What can hang from each mark
nipiz: migi mogezi nune vamis
nune: nipiz
luvi: vorutug
mogezi: muba nipiz
ribov: datir migi
datir: muba ribov
bason: vorutug
bome: kagel muba
kagel: bome
migi: kagel muba nipiz ribov
vorutug: bason luvi vamis
suso: muba
muba: migi mogezi suso
vamis: nipiz vorutug

Each row was made from one small tree. Brackets hold a mark, then the marks that hang from it, in alphabetical order. Every link used is in the known rows. Write each row's tree.
In the rows, 128 means zero.
Known rows
[vamis [nipiz migi mogezi] [vorutug bason luvi]]: [126 123 115 116 108 202 103 129 116 133 118 122  87 165 112 192 151 201
 142 140  82 154 152 133  81 147 126 122 105 118 137 117 125 121 165  98
  66 128 176 162 123 130 100  74 115]
[kagel [bome [muba [mogezi [nipiz migi]] suso]]]: [131 156 131 136 107 125  82 125 141 129 157 106  74  75 140 147 155  89
 144 103 109 139 173 156 148 124  82  92 141 156 105 178 104  82  62 143
 151 122 186 137 207 126  91 158 109]
[mogezi [muba suso] [nipiz migi nune]]: [116 159 105 120  97 136  90  68 135  81 130 108  89  80 148 168 139 150
 129 126  80 115 160 156 113 125  91  80 126 152 116 165 117  92  92 143
  99 102 189 148 192 152 118  96  86]
[mogezi [muba suso]]: [126 149 141 131  86 145  83 128 138 105 116 105  82  99 160 153 145 140
 143  88  93 120 137 153 142 116 111 103 119 155 116 171 144  89 117 134
 128 152 145 145 193 132 113 101 110]
[migi kagel [nipiz nune] ribov]: [158 136 115  93 100 136  86 117 100 111 143 113  63 110 140 153 136 118
 117 113 120 118 194 164 139 112  98 102  92 116  88 149 122  84  80 131
 143 126 190 104 206 143 119 112  95]
[vorutug [vamis nipiz]]: [145 127 134 126 100 187 100 142 111 129 139 127  75 116 120 171 119 159
 138 110  86 136 129 143 110 122 143 153 111 134 104 132 158 109 123  97
 110 159 151 109 149 126 127  81 111]
[migi kagel]: [140 133 139 112  91 159  81 128 116 110 138 101  77 127 138 156 144 127
 144  90 108 120 162 157 135 124 115 115 117 139  96 159 132 103 117 123
 136 148 146 126 191 132 122  92 109]
[migi kagel muba]: [159 144 136  99  84 155  68 127 125  95 141  99  79 123 139 144 149 129
 144  82  98 120 165 155 144 122 115 118 118 144 102 160 132  99 120 133
 150 143 147 119 191 128 109 112 108]
[ribov [migi [nipiz vamis]]]: [142 128 124 116  87 127  85 116  96 126 148 137  83 115 157 163 144 146
 137 101 135 122 182 172 115 124 102 110  98 112  86 149 139  95 101 113
 145 151 201 107 194 171 129  99  99]
[bome kagel [muba [migi [ribov datir]] mogezi suso]]: [144 140 161 146 118 114  60 182 115 141 136 107  51  73 155 107 173  69
 137  83 148 136 183 157 192 113  87  63 118 143 101 180 118  59  33  98
 215 146 169 123 234 131  81 175 133]
[nune [nipiz [mogezi [muba suso]] vamis]]: [133 158 130 120  87 115  86 116 140 102 113 112  91 110 176 175 146 141
 149 119  89 128 154 173 101 122  71  95 110 139 115 151 140  92 136 139
 130 113 210 133 182 165 114 103  98]
[bome muba]: [137 131 145 119  96 154  83 145 125 114 131 114  76 110 141 156 143 131
 135  91 104 127 150 149 141 122 121 121 124 136  99 160 157  90 101 131
 144 159 151 120 187 129 109 106 126]
[bome [muba mogezi suso]]: [134 145 157 136  97 123  82 172 134 135 137 112  64  91 154 145 160 105
 135 101 111 141 146 143 156 113 103 118 129 154 115 168 127  78  78 122
 147 152 156 131 205 133  99 135 125]
[kagel [bome [muba migi mogezi suso]]]: [128 153 151 153 102 132  78 169 135 142 147  98  63  78 151 133 173  79
 147  82 121 149 155 148 173 115  85  80 128 159 103 186 120  72  41 114
 179 150 166 142 222 111  82 163 129]
[datir [ribov [migi kagel [muba mogezi]]]]: [176 131 127 110  99 122  62 138  95 115 154 106  69 107 138 117 170 110
 153  91 138 123 184 177 150 129 112 104 108 139 114 166 103  94 102 120
 169 135 192 112 221 151 111 137 108]
[luvi [vorutug bason vamis]]: [136 121 133 133  97 201 109 148 110 135 116 132  81 146 131 174 147 155
 121 101 103 158 135 112 130 134 147 166 128 139 112 122 164  91 160 111
  77 184 134 127 120 123 122  72 123]
[muba [migi kagel] [mogezi nipiz]]: [117 143 124 132 102 134  86 128 102 139 144 108  70 101 145 154 141 100
 151  98 126 124 174 154 143 126  82  98 119 144  88 164  94  95  74 141
 149 119 190 134 204 156 120 125  94]
[mogezi [muba [migi kagel [nipiz nune] [ribov datir]]]]: [148 142 105 110 108 125  69  96  93 104 121 114  65  88 154 129 143 119
 125  96 127 100 201 177 155 120  89  50  81 123  91 169 119  70  66 132
 169 108 205 114 222 147 115 135  94]
[ribov migi]: [140 127 133 122  96 147  83 123 105 111 143 114  84 110 144 155 155 139
 137 100 115 122 158 164 128 132 123 113 118 129 107 159 143 105 110 102
 139 153 165 122 199 156 123  90 113]
[datir ribov]: [139 116 135 115  99 153  83 149  98 137 120 115  71 123 141 153 142 130
 146  97 124 120 147 157 135 128 126 118 107 130 105 152 149  96 120 115
 140 161 164 115 194 145 126  79 117]
[datir [muba [migi [nipiz mogezi]]] ribov]: [164 129 122 117 103 127  73 161  94 138 108 117  65 104 158 136 153 117
 155  94 132 120 153 185 138 139 100  84  91 123 114 161 107  90  95 128
 163 117 211 106 204 182 119 104 111]
[kagel [bome [muba [migi nipiz] mogezi]]]: [139 141 131 138 102 127  85 159 118 153 144 115  64  83 147 142 154  81
 138  81 135 137 176 160 168 117  85  88 114 136  79 178 114  66  44 139
 178 140 196 123 221 127  90 165 120]
[suso [muba migi]]: [126 146 127 123  86 149  73 143 112 124 112 109  70 109 154 153 147 116
 150  82 108 124 125 146 141 109 108 100 117 144 104 178 140  86  77 116
 163 146 158 129 185 143 107 108 122]
[nune [nipiz migi]]: [141 139 121 103  93 146  88 105 117  93 132 108  80 116 142 177 144 134
 126 114  94 120 154 167 106 124 102 115 120 132 107 156 127 100 125 117
 128 121 187 111 199 166 107  74 105]
[nune [nipiz migi mogezi vamis]]: [137 144 115  98  96 129  87 103 122 100 137 122  87 132 152 189 142 141
 137 131  98 126 171 177  78 136  79 101 116 123 108 138 127 104 140 117
 124 104 223 120 186 184 111  78  94]
[ribov [datir muba] [migi nipiz]]: [174 121 126 118 104 122  67 132  86 122 120 123  75  94 156 125 174 140
 136  92 130 110 170 192 143 142 126 105  93 117 114 167 121  95 103 106
 162 131 183  88 202 181 132 106 114]
[muba migi]: [118 136 136 128  94 157  85 140 108 125 129 112  74 113 149 160 145 128
 140  88 113 124 143 148 138 124 110 100 116 138  98 163 141  96  95 106
 148 153 157 132 200 149 113  87 113]
[bason [vorutug luvi [vamis [nipiz nune]]]]: [141 116 123 132 101 211 112 121 100 144 112 127  89 143 109 186 146 185
 113 146  76 151 128 122 111 122 155 158 110 131 119 106 153 111 129  91
  65 141 149 121 120 124 118  70 117]
[nipiz migi mogezi nune [vamis vorutug]]: [109 139 103  98  95 150  94  90 120 111 144 138  89 150 143 197 152 182
 134 148  97 137 184 151  72 142  86  87 106 121 105 121 121 105 129  98
  91 111 202 151 169 166 118  66  99]
[vorutug bason [vamis [nipiz migi]]]: [140 126 119 122 105 202  96 123 114 110 142 130  73 132 106 178 121 173
 133 111  81 145 136 135  92 133 147 148 118 137 115 132 148 113 139  93
  84 147 158 121 133 121 113  78 106]
[nipiz [migi ribov] [mogezi muba] vamis]: [130 154 102  96 104 135  76  94 129  94 133 136  86 129 156 167 125 153
 149 100 114 109 178 177 104 138  90  73 108 127 109 149 139 100 141 146
 135 118 208 144 194 161 106 114  83]
[datir muba]: [146 131 134 114  96 156  81 147 115 116 112 109  78 117 148 152 157 147
 146  85 105 119 134 161 135 138 128 125 113 136 115 161 137 107 122 125
 136 144 146 111 185 151 125  84 115]
[vorutug bason luvi]: [123 113 136 125  98 184  99 147 109 139  97 111  88 152 134 175 158 161
 129 105 106 140 138 122 131 135 132 135 117 129 119 140 152 103 147 122
  91 171 148 141 146 127 112  81 120]
[kagel [bome muba]]: [140 133 143 123 100 162  83 141 131 121 138 102  78 106 135 151 151 112
 144  82 106 132 160 155 150 128 115 109 125 139  91 168 158  88  90 133
 158 160 152 124 191 103 102 127 129]
[nune [nipiz [migi [kagel bome] [ribov datir]] mogezi]]: [175 142 115  93 121 131  65  99 112 100 144  89  71 115 140 139 160  89
 139 113 111 115 207 201 124 142  78  69 107 122 110 161 109  95 118 115
 179  91 215 107 212 148  96 132 102]
[mogezi muba]: [123 136 126 120  92 155  88 116 126 106 112 115  87 113 151 163 135 149
 142  86 100 111 143 156 134 128 119 110 116 142 101 163 152  96 129 145
 124 150 154 139 188 136 122  94 107]
[vamis vorutug]: [115 125 135 118  86 172  94 138 113 138 123 124  77 143 144 176 149 164
 144 104 103 133 152 137 124 127 115 126 106 128  95 141 145  99 134 111
 116 164 140 135 172 137 117  73 120]
[migi kagel [nipiz mogezi nune] [ribov datir]]: [169 131 114  93 116 113  77 120  94 122 136 115  61 110 150 141 149 111
 116 134 121 112 208 180 132 132  91  85  89 111 105 143 112  81  92 120
 150 101 214 106 201 166 125 122  99]
[kagel [bome [muba migi suso]]]: [130 152 155 145  95 153  74 153 137 123 143  91  70  82 149 135 166  93
 147  74 108 143 152 150 165 114  96  76 126 154 100 185 142  79  51 108
 181 159 151 134 211 104  85 141 132]

Write each row's tree
[139 157 104 125 115 162  87  91 127  89 146  83  89  92 121 154 143 132
 153 110  84 128 177 182 111 138  91  57 105 142 104 161 114 104  76 120
 137  82 206 154 190 107 113 128  99]	[vamis [nipiz [mogezi [muba [migi [kagel bome]]]] nune]]
[140 113 132 134 104 214 108 150 107 143 109 122  82 146 109 178 135 181
 131 118  86 154 122 116 111 129 153 163 112 127 121 117 164 114 149 100
  72 171 149 124 106 108 118  81 119]	[vorutug bason luvi [vamis nipiz]]
[162 158 104  89 107 131  74  81 132  63 129 100  81 116 146 156 132 122
 143 110  94 109 185 195 112 128  77  74 109 130 113 161 109  99 139 155
 148  86 217 125 208 159  97 120  86]	[nune [nipiz [migi kagel ribov] [mogezi muba]]]
[122 144 103 116 100 118  94 124 105 141 116 118  72  95 147 173 147 117
 132 132 102 128 150 142 122 117  89 124 123 139 105 156 113  82  66 148
 119 107 200 127 173 158 132 119 103]	[suso [muba [mogezi [nipiz nune]]]]
[152 129 130 126 105 138  66 162  90 133 121 100  60 112 144 121 169 103
 166  74 144 124 157 174 157 134 105  88  99 143 113 174  90  96  84 120
 172 124 180 112 220 153 117 120 110]	[datir [muba [migi kagel] mogezi] ribov]
[142 156 133 123  93 121  89 123 143  97 106  98  86  98 169 166 149 128
 141 119  79 126 143 172 118 120  82 100 117 145 124 160 131  90 131 141
 128 110 195 135 190 162 109 103 107]	[nune [nipiz [mogezi [muba suso]]]]
[124 131 101  91 113 137  79  97  99 124 139 145  72 146 150 172 158 172
 130 147 116 125 204 161  90 146  87  71  89 106 113 121 128  94 124  87
 123 111 213 133 181 171 114  89  99]	[nipiz [migi [ribov datir]] mogezi nune [vamis vorutug]]
[152 148 159 130  92 154  70 139 145 105 152  80  74  98 139 132 164  93
 152  77 103 139 171 159 162 114 103  92 127 155  99 181 134  86  76 122
 171 152 141 127 200  86  94 146 128]	[migi [kagel [bome [muba suso]]]]
[134 142 109 101 107 140  91  99 126  92 142 115  84 118 136 178 149 142
 119 141  91 124 165 162  93 141 103  92 127 136 121 144 115 101 114 107
  99 103 196 144 192 169 117  73 100]	[nipiz migi mogezi nune]
[136 114 140 135  87 204 101 132 108 155  99 130  92 160 132 174 153 162
 126 112  97 144 125 118 142 120 147 157 123 138 110 122 156 103 156 114
  86 172 125 125 133 134 109  79 122]	[bason [vorutug luvi vamis]]
[122 136 117 107  99 134  96 117 117 117 135 127  86 131 151 186 147 154
 129 139 103 131 169 156  90 141  93 104 111 125 105 127 142 100 114 110
 107 121 204 135 175 167 133  78  99]	[nipiz mogezi nune vamis]
[161 156 102  89 109 149  82 102 129  80 156 112  82 103 119 169 140 161
 121 143  67 127 162 168  84 139 114 105 119 134 135 137 117 109 107 105
 109  85 204 131 180 152 107  93  97]	[vamis [nipiz [migi muba] mogezi nune]]
[130 111 135 133  95 201 104 146 112 143  99 123  86 156 127 175 149 165
 128 110  99 149 129 109 129 131 140 153 119 133 114 125 161 101 158 115
  75 185 143 132 122 121 114  81 121]	[vorutug bason luvi vamis]
[108 125 122 109  83 182  91 105 115 135 120 136  96 169 138 189 160 191
 144 117 114 134 166 131 101 130 107 103 104 119 105 128 135 109 152 105
  97 160 166 150 157 143 106  69 108]	[nipiz migi [vamis [vorutug luvi]]]
[105 116 126 119  93 182 103 143 113 158 101 134  93 186 146 196 163 196
 147 128 109 156 164 120  96 146 103 122 100 113 115 110 148 109 175 117
  77 159 178 160 118 140 112  77 118]	[nipiz mogezi [vamis [vorutug bason luvi]]]
[162 155 105  94 106 144  78 105 121  84 170 105  73 101 110 154 149 141
 126 126  87 129 179 165 107 127 109 109 115 146 120 151  89 102  86 111
 121  87 193 126 200 133 107 119  90]	[vamis [nipiz [migi kagel [muba mogezi]] nune]]
[145 145 153 138 114 138  59 159 117 134 138  99  56  76 155 110 171  83
 141  75 125 132 171 160 184 119  97  59 108 140 107 184 151  70  45 100
 214 158 162 118 223 107  80 163 133]	[kagel [bome [muba [migi [ribov datir]] suso]]]
[154 135 107 115 109 216 106  97 109  88 152 119  80 134  93 177 142 172
 114 130  81 160 162 129  92 134 147 143 120 139 123 117 129 105 134  87
  59 126 162 128 120 106 119  67 105]	[luvi [vorutug bason [vamis [nipiz [migi kagel] nune]]]]
[152 127 107 113 112 208 102 101  99 126 125 134  80 142 103 176 140 181
 107 144  84 143 146 133 111 120 148 134 106 123 127 110 142 110 124  88
  80 129 164 117 141 130  98  84 103]	[bason [vorutug luvi [vamis [nipiz [migi ribov] nune]]]]
[142 163 127 109  88 137  71 108 137  98 145 108  78  90 149 150 146 132
 138 104  84 122 156 151 132 121  98 106 133 151 121 166 117  95 102 138
 134 126 170 127 192 153 101 113  96]	[mogezi [nipiz [migi [muba suso]]]]
[146 153 143 125 100 141  68 166 115 118 121 102  60  94 162 125 165 117
 151  73 118 127 134 160 163 120 104  83 101 140 126 175 130  93  75 107
 181 146 154 111 215 149  97 115 113]	[datir [muba [migi ribov] suso]]
[139 135 125 107  90 125  90 137 114 139 133 137  80 131 162 179 131 138
 137 116 121 125 174 166 106 129  89 113 102 116  92 135 134  92 122 133
 129 134 208 121 178 173 127 100  99]	[migi [nipiz mogezi vamis]]
[144 123 130 134 106 214 114 152 104 135 128 131  78 136 112 178 135 171
 127 110  89 163 129 119 111 132 158 177 118 133 121 114 167 102 152  96
  74 171 140 121 106 110 126  69 122]	[luvi [vorutug bason [vamis nipiz]]]
[125 148 125 127  90 160  74 106 121  91 125  99  83 108 148 146 138 129
 155  68 108 112 159 162 145 122 102  74 110 150  93 177 126  96 105 138
 150 134 159 145 204 129 110 110 102]	[mogezi [muba [migi kagel]]]
[147 154 103  96  86 124  70 113  95 117 133 123  61 111 157 149 140 111
 139  99 132 122 186 162 132  97  71  70  83 117  82 160 124  72  41 127
 179 118 216 105 196 144 107 137  94]	[suso [muba [migi kagel [nipiz nune vamis] ribov]]]
[144 122 119 122 111 125  86 156  89 156 108 120  69 103 146 142 150 122
 158 100 133 119 149 168 139 144 108 125 105 132 114 156 108  99 104 151
 140 124 195 103 191 170 137 108 103]	[datir [muba [mogezi nipiz]] ribov]
[124 150 154 147  97 125  78 174 130 135 139 109  61  80 158 140 165  95
 138  91 117 143 145 143 163 111  92  92 127 155 112 177 122  75  51 111
 166 149 166 138 218 138  89 142 125]	[bome [muba migi mogezi suso]]
[184 154 121 103  95 201  82 106 125  83 160 118  85 122 105 149 139 156
 133 101  81 143 158 146 117 124 145 141 126 147 121 132 126 105 140 104
 111 136 150 116 144 110 106  97 105]	[luvi [vorutug [vamis [nipiz [migi kagel muba]]]]]
[193 131 123 115 113 120  59 120 102 114 139  97  81  97 149 113 185 107
 154  92 128 117 202 214 143 156 101  75  97 122 110 173  92 100 102 115
 180 101 203 102 203 157 123 142 113]	[ribov [datir muba] [migi [kagel bome] [nipiz mogezi]]]
[107 133 119 107  83 169  86 105 116 122 141 139  85 154 144 185 144 180
 148 106 111 130 171 144  97 131 103 105 106 126  93 136 137 106 138 103
 114 151 164 139 173 148 112  69 103]	[nipiz migi [vamis vorutug]]
[151 128 121 100 108 110  75 142  94 154 128 146  65 125 169 153 137 126
 135 116 139 113 194 176 124 134  89  98  86 102  99 135 143  83 116 122
 162 134 216 103 189 178 126 121  99]	[migi [nipiz mogezi vamis] [ribov datir]]
[141 138 101 130 117 196 122 116 121 106 116 130  91 124 118 186 134 186
 120 139  70 157 141 132  90 145 140 145 116 136 131 107 155  97 155 119
  45 123 185 147 102 119 130  79 108]	[luvi [vorutug bason [vamis [nipiz [mogezi muba] nune]]]]
[ 90 113 119 125  89 188 108 123  99 168 101 137  94 173 141 198 148 197
 150 121 112 149 166 110 104 139 102 133  98 111  98 111 151 108 157 137
  77 165 176 146 110 135 125  78 108]	[mogezi [nipiz [vamis [vorutug bason luvi]]]]
[152 131 134 130 103 201 108 143 108 133 134 132  82 119 117 171 132 159
 128 112  93 149 130 132 117 124 154 167 119 134 114 117 159 104 139  94
  96 166 143 116 130 121 130  70 120]	[luvi [vorutug [vamis nipiz]]]
[126 162 118 126  78 126  77  93 123  94 135 111  80  93 164 153 147 133
 137  99 113 124 184 163 130 105  69  55  93 143  87 167 113  75  62 130
 143 115 201 135 208 140 114 121  87]	[mogezi [muba [migi kagel [nipiz nune vamis]] suso]]
[143 123 112  99 106 118  83 122  82 140 131 142  65 114 158 158 142 140
 113 123 138 113 196 165 125 124  96  97  79 102  92 135 149  75  85 109
 149 136 210  93 196 165 132 106  96]	[migi [nipiz nune vamis] [ribov datir]]
